(in the rows, 128 means zero)
Known rows, with every step that occurs:
b -> p -> g -> k: [129  92 160 143 160 101 128 155 117 120 110 187 117 133 136 151 146 111
 150 175 140  95 132]
z -> g: [135 150 178 171  97 140 146  75 139 120  34  96 133 189 118 122 123 142
 136 134 127 122 143]
y -> k: [143 134  84 133 108 120 162  89 128 122 120 120 132 112  92 135  78 111
 138 178  95 190 148]
y -> z -> r: [ 99 145  98  95 109 152 116  64 112 191 128  89 130 102  99 110 102 181
  96 107 107 199 212]
b -> p -> g -> k -> y -> z: [120  79 156  99 189 107  89 182 109 146 124 167 119 110 148 129 132 140
 151 153 134 129 131]
s -> b -> p -> g -> k: [142  54 174 146 175 100  96 137 138 129 172 160 103 137 111 136 128  81
 161 178 121  78  46]
p -> g -> k -> y: [132  87 181 167 111 122 108 191 128 123  60 121 112 169 162 127 133  79
 183 102 138 118  96]
s -> b -> p -> r: [153  95 143 159 171 132 119 119 113 125 208 128 113 120  67 163 110 139
 119 134 130  69  68]
z -> g -> k -> r -> p -> b: [ 99 158 146 115  70 130 131 161 142 115  53 160 156 180 128 118  93 127
 153 101 130  69 107]
g -> k -> r: [112 136 113 150  97 131 125 157 133 102 122 121 130 160  96 114 121 124
 152  91 103  84 132]
s -> b: [150  97 153 183 141 117 109  72 152 139 181  74 104 146  82 128 123 115
 127 162  97  99  58]
g -> k: [101 132 133 157 104 125 144 119 143 127 114 141 130 173 121 112 127  96
 145 137  79 105 128]
p -> g: [144 112 175 191  99 105 146 117 129 138  58  93  84 156 126 162 143 114
 144 164 162 134 130]
z -> y: [155 127 147 189 129 201 134  76 125 135 111  96 132 134 175 125 161 136
 101  71 110 151 157]
l -> m: [140 146 154 169 121 133 106 139 131 153 133  77 136 131 110 152 208 154
 107 120 133  65 189]
b -> p -> g: [153 100 162 159 169  97 128 124 112 124 115 150 108 114 125 170 154 146
 126 189 159 108 145]
z -> y -> p: [143 135 109 121 155 190 149  58 126 119 143 127 144 109 173 118 164 113
  80 114 120 189 143]
z -> g -> p: [109 161 174 163  82 132 151  70 150 103  46 157 117 187 135  66 152 120
 122 143 149 131 134]
k -> y -> p: [156 131 109 111 182 133 105 110 127 102 167  79 152 104 130 117 138 141
  97 131 122 161 107]
y -> k -> r: [153 136  68 127 101 125 143 127 120  96 127 100 131  99  67 137  73 139
 147 132 119 166 152]
s -> b -> p: [160  82 148 159 195 110  95  84 136 128 216 120 116 115  85 137 130 133
 117 184 103  81  68]
k -> r -> p -> b: [133 176  86 130  95 107 128 141 131 126 160 105 129  95  90 170 112 195
  91 128 150  72 127]
r -> p: [123 185  97 118 121 102 188  65 147 135 172 129 114 106 126 139 153 159
  91 177 124 127 169]
k -> y -> z: [130 121 131 116 171 139  73 124 122 170 146  43 126 105 124 104 117 197
 114 107 101 177 141]
r -> p -> g -> k -> y -> z -> m: [106 151 126  69 135 121 140 182 152 174 129 164 117 131 197 111 153 118
 152 145 147 174 140]

Rows:
[159 107 136 115 170 120 105 139 124 105 127  88 133 113 146 130 140 119
 122 134 154 168  97]	k -> y -> p -> g
[161 123  96 112 107 182 153 141 115 108 108 142 127  86 173 129 120 109
 144  63 154 192 160]	z -> y -> k -> r -> p -> g
[162  60 175 162 184  99  95 114 133 131 177 129  95 120 100 149 133 109
 141 188 137  86  56]	s -> b -> p -> g
[102 160  90 108  97 118 152 151 142 105 155 151 129 138 112 112 131 127
 144 103 113  84 143]	g -> k -> r -> p
[159 140  74 110 118 191 153 117 118 106 141 135 144  79 161 119 116 128
 125  62 127 185 172]	z -> y -> k -> r -> p
[117 139 134 102 116 101 158 160 141 127 123 160 112 128 175 128 149  99
 153 134 148 121 126]	r -> p -> g -> k -> y
[144 158 108 127  98 101 156 143 130 107 130 102  93 105 104 156 147 167
 130 119 185 103 157]	k -> r -> p -> g
[108 117 114 103 143 129  90 171 132 119 143 147 172 139 146 113 103  91
 125 125  88 114  62]	g -> k -> y -> p -> b
[115 179 102 126 102  95 155  99 144 164 160 140 133 105 128 173 116 163
  73 192 121  95 114]	r -> p -> b
[114 121 111  98 155 135 112 150 134 101 151 140 161 141 144  92 126  88
 137 116  89 135  94]	g -> k -> y -> p
[108 130 107 100 135 153 130 177 117  98 145 145 158 146 131 113 109  94
 140  75 112 125  95]	g -> k -> y -> p -> r
[124 115 142 154 134 143  99 163 134 114 124 115 152 162 146 100 125 106
 154  83  81 104 105]	g -> k -> y
[134 138 116 107  83 155 138 145 115 117 112 159 160 118 174 125 130  93
 140  41 151 131 176]	z -> r -> p -> g -> k -> y
[143 143 121 157 153 141 159 131  87 115 154 147 129 115  82 184 123 184
  97 119 150  86 159]	b -> p -> r
[ 83 168  79  57  98 133 122  82 119 212 153 127 141  79 116 132  87 188
  74 131 117 180 190]	y -> z -> r -> p -> b
[137 122 119 109 148 168  64 123 107 162 138  56 155  96 131 100 108 186
 110  50 109 182 173]	k -> y -> z -> r
[121 104 159 165  81 111 129 186 128 113  61 126  95 169 122 138 131  93
 182 110 156 101 117]	p -> g -> k -> r
[136  93 148 138 154 103 115 178 111 104 115 176 117 126 122 153 142 130
 154 144 154  81 135]	b -> p -> g -> k -> r
[148 144 103 113 156 156 128 145 102  97 158  86 150 112 111 142 118 149
 100  81 150 151 108]	k -> y -> p -> r
[116 129 161 102 128 149 120 137 140  96  57 143 169 187 152  83 113  91
 160 101 112 130 101]	z -> g -> k -> y -> p
[ 92 138 124  63 127  98 149 158 139 163 132 156 101 113 169 113 137 121
 149 147 142 156 139]	r -> p -> g -> k -> y -> z
[100 118 118  85 127  95 165 117 137 116 108 168 113 142 131 128 139  59
 134 201 145 168 103]	y -> p -> g -> k
[ 98 154 136 185  79 104 118  99 144 138 125 170 117 137 124 105 136 129
  71 183 136 103  85]	g -> p -> b
[ 71 147  95  40  94 133 142 107 121 194 126 155 121 102 138 104 107 138
 124 115 130 196 205]	y -> z -> r -> p -> g -> k
